What can hang from each mark
gosogi: dutinol kedov lilo vabagi
vabagi: fulunag
nobip: lilo nula
dutinol: fulunag
nula: fulunag
rasil: dapet nobip
lilo: gosogi nobip
kedov: muzol

Each row was made from one small tree. The marks that hang from a mark follow it in brackets, in alphabetical order. Every link used is in the known rows. Write each row's tree.
Known rows
lilo(gosogi(vabagi) nobip(nula(fulunag))): [ 0.50 -1.50  1.04  0.91 -1.87  6.42 -0.45  1.83 -1.82  1.98  2.01 -0.43
 -2.69  3.06 -0.98 -1.38 -3.01  2.77  1.10  1.79 -3.49 -2.67  2.63]
gosogi(dutinol(fulunag) kedov vabagi): [ 0.45  1.67 -0.48 -0.52 -2.77 -1.94  0.82 -0.22  0.53 -2.74  0.94 -0.93
 -1.10  0.43  0.85  1.22  2.30 -0.40 -0.98  0.50 -1.13  0.15  0.32]
lilo(nobip(nula)): [ 0.58 -1.04  0.96  0.55 -1.55  4.60  1.09  0.28 -0.24  0.86  1.62 -0.02
 -1.15  1.09 -0.48 -0.87 -2.28  0.92  0.08 -0.22 -1.69 -0.54  1.00]
lilo(gosogi(vabagi) nobip(nula)): [ 1.39 -2.23  1.22  0.97 -2.70  5.84  0.05  0.41 -1.32  2.18  2.30 -0.47
 -1.78  2.08 -1.04 -0.62 -1.41  1.99  1.21  1.40 -3.29 -0.59  2.46]
nobip(nula): [-0.13 -1.34  0.66  0.77 -0.58  2.25  1.58 -0.53 -0.41  0.40  2.05  0.60
 -0.74  1.54 -0.39 -0.68 -0.45  0.95  0.08 -0.25 -1.85  0.08  0.35]
rasil(dapet nobip(lilo nula)): [-2.05 -2.63  1.55  0.22 -1.58  2.76 -0.76  1.26 -0.41  0.09  1.58  0.65
 -1.16  1.65 -0.54 -1.68 -2.75  1.49  0.25 -2.38 -3.04 -1.69 -0.53]
lilo(gosogi(dutinol) nobip(nula(fulunag))): [-0.57  0.51  0.72  1.29 -3.08  5.15  0.62  1.93 -1.57 -0.01  2.66 -0.66
 -2.14  1.91  0.50 -0.33 -4.46  4.29 -1.30  2.15 -2.91 -2.40  1.95]
rasil(dapet nobip(lilo nula(fulunag))): [-2.93 -2.06  1.39  0.06 -0.94  3.10 -1.23  2.58 -0.96 -0.13  1.08  0.56
 -2.16  2.53 -0.50 -2.48 -4.07  2.29  0.32 -1.96 -3.46 -3.81 -0.31]
kedov(muzol): [ 0.04  1.41  0.53  0.45  0.24  0.24  1.19  0.17  0.33 -0.53 -0.72  1.25
 -1.44 -1.05  0.66 -0.80  1.53 -0.14  0.93  1.45  1.97  0.41 -0.40]
lilo(gosogi(kedov) nobip(nula(fulunag))): [-1.05  1.55  2.06  2.09 -2.39  5.97  1.99  1.58 -1.15  1.66  3.39 -0.91
 -0.96  2.80  0.62 -2.26 -4.33  4.16 -1.51  2.00 -3.66 -2.41  1.40]
dutinol(fulunag): [ 0.79  0.68  0.57 -0.32 -1.08  1.13 -0.11 -0.05 -0.86 -0.35  0.50  0.15
  0.14 -0.88 -0.29 -0.12  1.07  0.52 -1.01 -0.49 -0.17  0.12 -0.86]
lilo(nobip): [ 0.78  0.44  0.31 -0.20 -1.02  2.24 -0.42  0.77 -0.01  1.00 -0.33 -0.49
 -0.49 -0.52 -0.18 -0.08 -1.91  0.02 -0.05  0.25  0.60 -0.40  0.52]
lilo(gosogi(dutinol vabagi)): [ 0.29 -0.41 -0.91  0.11 -2.11 -0.43 -0.89  0.09 -0.78 -0.76  0.80 -0.71
 -1.26  0.73  0.39  1.55  0.72  1.38  0.43  2.19 -1.47  0.04  1.86]
gosogi(dutinol kedov lilo(nobip)): [-0.85  0.97 -0.39 -0.10 -3.12 -1.94  1.29  1.67  1.37 -1.49 -0.32 -1.18
 -1.74  0.47  1.88  1.97 -3.66  0.26 -3.02 -0.25  0.76  0.81  1.68]
gosogi(kedov): [-0.95  1.28  0.54  0.53 -0.38 -0.93  1.52 -0.32  0.84 -0.42  0.70 -0.57
  0.56  0.70  1.09 -0.38 -0.13  0.23 -0.92  0.45 -0.71 -0.02 -0.28]
vabagi(fulunag): [-1.29 -1.37  0.39 -0.62  0.29 -2.04  0.57  1.11  0.41 -0.63 -1.01  0.82
  0.54 -0.08  1.02  0.27 -0.04 -1.18  0.20  0.49 -1.32 -1.00 -0.93]
lilo(gosogi): [ 0.09  0.30  0.69  0.89 -1.06  1.73 -0.16  0.13 -1.16  1.33  1.07 -0.34
  0.67  0.12  0.07 -0.16 -0.56  2.32 -0.62  1.48 -1.26  0.22  0.29]
rasil(dapet nobip(lilo(gosogi) nula)): [-1.99 -2.55  2.27  0.94 -2.64  4.43 -0.96  1.09 -1.49  1.40  2.56  0.41
 -0.35  1.76 -0.29 -2.17 -3.24  3.92 -0.18 -0.87 -4.45 -1.39 -0.18]
nobip(lilo(gosogi) nula(fulunag)): [-0.68  0.41  2.30  1.53 -1.21  4.20  0.36  1.08 -2.39  1.60  2.27 -0.06
 -1.64  3.41  0.21 -1.15 -3.55  5.24 -0.69 -0.70 -3.84 -3.02  0.78]
nobip(lilo nula(fulunag)): [-0.74  0.14  1.69  0.30 -0.32  2.38  0.67  1.20 -1.42  0.23  0.97  0.37
 -2.34  3.20  0.00 -1.13 -3.01  2.58 -0.12 -2.13 -2.73 -3.10  0.35]
rasil(dapet nobip(lilo(gosogi(kedov)))): [-2.67  0.45  2.09  0.73 -2.59  1.27 -0.95  1.33 -0.23  0.99  1.13 -0.73
  0.77  0.99  0.96 -1.68 -3.01  2.98 -1.19 -0.13 -3.10 -1.34 -0.68]
gosogi(dutinol kedov vabagi(fulunag)): [-1.75 -0.40 -0.75 -1.05 -1.47 -5.04  1.70  1.18  1.64 -2.85 -0.83 -0.25
 -0.74  1.07  2.41  1.56  1.22 -2.33  0.12  1.53 -2.37 -1.28  0.36]
rasil(nobip(nula)): [-1.76 -1.90  0.58  0.88 -1.04  2.91  0.36  0.54  0.95 -0.16  2.30  0.51
 -0.30  0.52 -0.29 -1.72 -0.79 -1.32  0.42 -1.02 -1.69 -1.13  0.17]

Write each row's tree
[-1.67  0.68 -0.88  0.17 -2.11 -4.09  1.90  0.69  1.45 -2.53  0.21 -0.79
 -1.07  0.89  1.81  1.98 -1.60  0.31 -3.10 -0.49  0.25  1.23  1.28] : gosogi(dutinol kedov lilo)
[-0.20 -0.27  1.00  0.52 -0.96  5.18  0.50  1.80 -0.97  0.75  1.60  0.09
 -2.27  1.94 -0.37 -1.70 -3.75  1.86  0.05  0.26 -1.98 -2.83  1.21] : lilo(nobip(nula(fulunag)))
[ 0.67  1.66  0.35  0.51 -3.56  1.11 -0.14  0.24 -1.37 -0.99  2.12 -0.43
  0.32 -1.08  0.59  0.96  0.39  3.04 -2.38  1.47 -1.03  0.45 -0.09] : lilo(gosogi(dutinol(fulunag)))
[ 0.77 -1.97 -1.42 -1.21 -2.71 -1.30 -1.02  1.95  0.83 -0.97 -1.54 -0.82
 -3.58  0.73  0.36  2.73 -1.95 -1.21 -0.35 -0.44  0.81  0.71  2.98] : gosogi(dutinol lilo(nobip) vabagi)
[-0.62 -1.91  0.77  0.48 -1.28  3.57  0.39  2.73 -0.47  0.63  0.74 -0.09
 -3.39  2.57 -0.38 -0.67 -5.26  1.61 -1.40 -1.23 -1.15 -1.56  2.28] : gosogi(lilo(nobip(nula(fulunag))))
[-3.33 -2.82  0.49  0.62 -0.66  3.75 -0.75  2.38 -0.38 -0.56  1.97  0.52
 -1.22  1.68 -0.81 -3.07 -3.11  1.16  0.49  0.14 -3.30 -2.73 -0.05] : rasil(dapet nobip(nula(fulunag)))
[-0.43  2.77  2.33  1.01 -1.73  0.31  0.92 -0.28 -0.95  1.37  0.90 -0.91
  0.52  1.47  1.51 -0.06 -1.74  3.48 -1.83 -0.26 -2.16 -0.76 -0.06] : nobip(lilo(gosogi(kedov)))
[-1.14  3.88  0.70  1.47 -2.26 -0.47  2.75  0.16  0.33 -1.65  1.08  0.10
 -0.89 -0.69  2.47 -0.01  0.75  2.47 -1.25  3.78  0.07  0.79  0.07] : lilo(gosogi(dutinol kedov(muzol)))
[ 0.76 -1.56 -1.36 -1.23 -2.74 -2.59 -1.00  1.08  0.25 -2.16 -0.52 -0.27
 -2.74  0.27  0.19  2.38  0.89 -0.61 -1.45 -1.15  0.11  1.25  1.64] : gosogi(dutinol(fulunag) lilo vabagi)
[-1.91 -1.21  0.85 -0.73 -1.13  0.36 -2.19  1.75 -0.12  0.05 -0.58  0.27
 -0.37  0.14  0.01 -0.98 -2.42  0.43  0.33 -2.20 -1.27 -1.62 -0.98] : rasil(dapet nobip(lilo))
[ 1.54 -0.69  0.35  0.04 -2.12  3.51 -1.29  0.82 -0.99  2.14  0.15 -0.92
 -0.93  0.54 -0.58 -0.10 -0.99  0.98  1.16  1.68 -1.13 -0.39  1.95] : lilo(gosogi(vabagi) nobip)
[-0.64 -1.42 -0.36 -0.17 -0.69 -2.94  0.56  0.63  1.31 -0.25 -0.59 -0.82
 -1.79  2.07  0.43  0.95 -0.28 -1.21 -0.66 -0.86 -0.39  1.01  1.87] : gosogi(kedov lilo vabagi)
[-0.58 -3.40 -1.13 -1.77 -2.37 -3.42 -0.53  3.01  1.22 -1.56 -2.44  0.18
 -3.00  0.71  1.39  3.02 -1.91 -2.32 -0.19 -0.25 -0.55 -0.62  2.21] : gosogi(dutinol lilo(nobip) vabagi(fulunag))
[-1.09 -1.25 -0.15  0.14 -2.66  1.74  0.93  2.91 -0.36 -1.36  1.11 -0.37
 -3.89  2.47  0.60  0.90 -5.25  1.84 -2.20 -0.69 -1.15 -1.54  2.47] : gosogi(dutinol lilo(nobip(nula(fulunag))))
[-0.47 -0.61  1.33 -0.06 -2.13  0.60  0.85  1.73  0.35  1.45 -0.28 -0.71
 -0.05  1.06  1.40 -0.24 -1.16 -0.02  0.32  2.49 -3.34 -1.64  0.97] : lilo(gosogi(kedov vabagi(fulunag)) nobip)
[-0.54  0.92 -1.14 -0.37 -1.68 -3.18  0.96  0.03  1.20 -2.34  0.36 -1.14
 -1.15  1.13  1.15  1.46  1.15 -0.93 -0.05  1.28 -1.03  0.14  1.09] : gosogi(dutinol kedov vabagi)
[-2.31 -0.50  1.45  0.57 -0.76  3.09 -0.33  2.08 -0.02  0.10  1.42  0.41
 -1.82  2.38  0.13 -2.19 -3.27  0.51  0.33 -3.04 -2.78 -4.26  0.11] : rasil(nobip(lilo nula(fulunag)))
[-0.13 -0.02  1.66  1.44 -1.95  7.00  0.55  1.79 -1.92  1.88  2.51 -0.47
 -1.32  2.18 -0.43 -2.05 -4.26  4.13 -0.65  1.58 -3.12 -2.58  1.54] : lilo(gosogi nobip(nula(fulunag)))
[-0.18 -0.56 -0.96 -0.79 -3.06 -2.50  0.33  1.66  1.58 -1.53 -0.91 -1.37
 -2.75  1.24  1.44  2.44 -2.22 -1.09 -1.33 -0.13  0.23  0.59  2.85] : gosogi(dutinol kedov lilo(nobip) vabagi)
[-0.33  2.07  0.60  0.23 -2.98 -1.85  0.51  0.13 -0.52 -0.54  0.74 -1.27
 -1.26  2.39  1.68  1.90 -0.43  2.37 -0.71  0.36 -2.46 -0.61  1.31] : nobip(lilo(gosogi(dutinol kedov vabagi)))
[ 0.94 -4.02  0.31 -0.24 -2.00  2.41  0.05  1.44  0.23  1.05  0.38 -0.16
 -3.53  2.59 -0.97  0.35 -2.38 -0.45  0.49 -1.29 -1.14  0.25  3.30] : gosogi(lilo(nobip(nula)) vabagi)
[-0.29  3.00  0.55  0.84 -3.65  1.42  1.13  0.74  0.00 -0.25  1.76 -1.38
  0.14  0.01  1.69  0.70 -2.66  2.67 -2.35  2.39 -1.07 -0.08  1.12] : lilo(gosogi(dutinol kedov) nobip)
[-1.16  0.31  1.41  0.46 -0.64 -1.02  2.27  0.95  0.61  0.17 -0.77  0.99
 -0.87  0.44  2.23 -1.00  2.38 -0.06  1.19  3.83 -1.60 -0.68 -0.11] : lilo(gosogi(kedov(muzol) vabagi(fulunag)))
[-0.58 -2.24  1.81  0.90 -2.43  3.53 -0.99  0.87 -0.53  1.61  2.16  0.05
 -1.48  2.52 -0.38 -1.21 -0.93  0.94  1.39 -1.56 -3.79 -2.19  1.26] : rasil(nobip(lilo(gosogi(vabagi)) nula))
[ 0.93  0.10 -0.32 -0.85 -3.85  0.12 -0.43  1.94  0.08 -1.40 -0.15 -0.43
 -2.16 -0.90  0.61  2.09 -2.38  0.63 -3.14 -1.22  1.02  0.93  1.13] : gosogi(dutinol(fulunag) lilo(nobip))
[ 0.73 -0.70  1.82  1.49 -2.65  6.50  0.75  0.36 -1.53  2.16  2.85 -0.17
 -0.54  1.31 -0.42 -1.15 -2.94  3.38 -0.58  1.34 -2.49 -0.45  1.39] : lilo(gosogi nobip(nula))
[-0.13 -0.03 -0.84 -0.67 -3.19 -3.40  0.63  0.89  0.86 -2.49  0.23 -0.71
 -2.13  0.96  0.97  2.12  0.77 -0.39 -2.38 -0.70 -0.30  1.19  1.37] : gosogi(dutinol(fulunag) kedov lilo vabagi)
[ 1.50  1.13  0.68 -0.66 -3.69  0.16 -1.28  0.54 -1.87 -0.53  0.44 -0.65
 -1.68  0.73  0.49  1.82  0.77  2.73 -0.67 -0.28 -2.00 -0.68  0.71] : nobip(lilo(gosogi(dutinol(fulunag) vabagi)))
[ 1.41  0.44 -0.25 -0.23 -3.28  0.82 -0.85  0.29 -1.32 -0.86  1.39 -0.59
 -1.09 -0.13  0.12  1.26  1.90  1.89 -0.64  1.75 -1.80  0.16  1.05] : lilo(gosogi(dutinol(fulunag) vabagi))
[-0.23 -2.31 -1.82 -0.94 -1.64 -3.81 -0.44  1.16  0.70 -1.98 -1.17 -0.37
 -2.92  1.32  0.37  2.83 -0.24 -1.28 -0.17 -0.62  0.42  1.23  2.43] : gosogi(dutinol lilo vabagi)
[-1.74 -1.25  1.63  0.23 -2.25  2.19 -2.20  1.51 -1.05  1.23  0.26 -0.08
  0.18  0.38 -0.05 -1.18 -2.85  2.99 -0.25 -0.63 -2.40 -1.24 -0.65] : rasil(dapet nobip(lilo(gosogi)))
[ 0.17  1.82  0.13 -0.32 -4.33 -0.82  1.05  1.62  0.84 -1.89  0.68 -1.07
 -1.41 -0.41  1.57  1.65 -2.45  0.97 -4.06 -0.85  0.57  0.91  0.93] : gosogi(dutinol(fulunag) kedov lilo(nobip))
[-0.78  2.22  0.07  0.37 -2.92 -1.39  2.37  1.74  1.89 -1.90 -0.99  0.11
 -3.12 -0.37  2.47  1.00 -1.99 -0.18 -2.23  1.07  2.52  1.53  1.38] : gosogi(dutinol kedov(muzol) lilo(nobip))
[-1.72 -2.81 -0.08 -0.85 -0.27 -5.02  1.51  1.82  1.78 -0.76 -1.68  0.15
 -1.29  2.07  1.62  1.16 -0.26 -2.45 -0.55 -0.39 -1.89 -0.05  1.02] : gosogi(kedov lilo vabagi(fulunag))
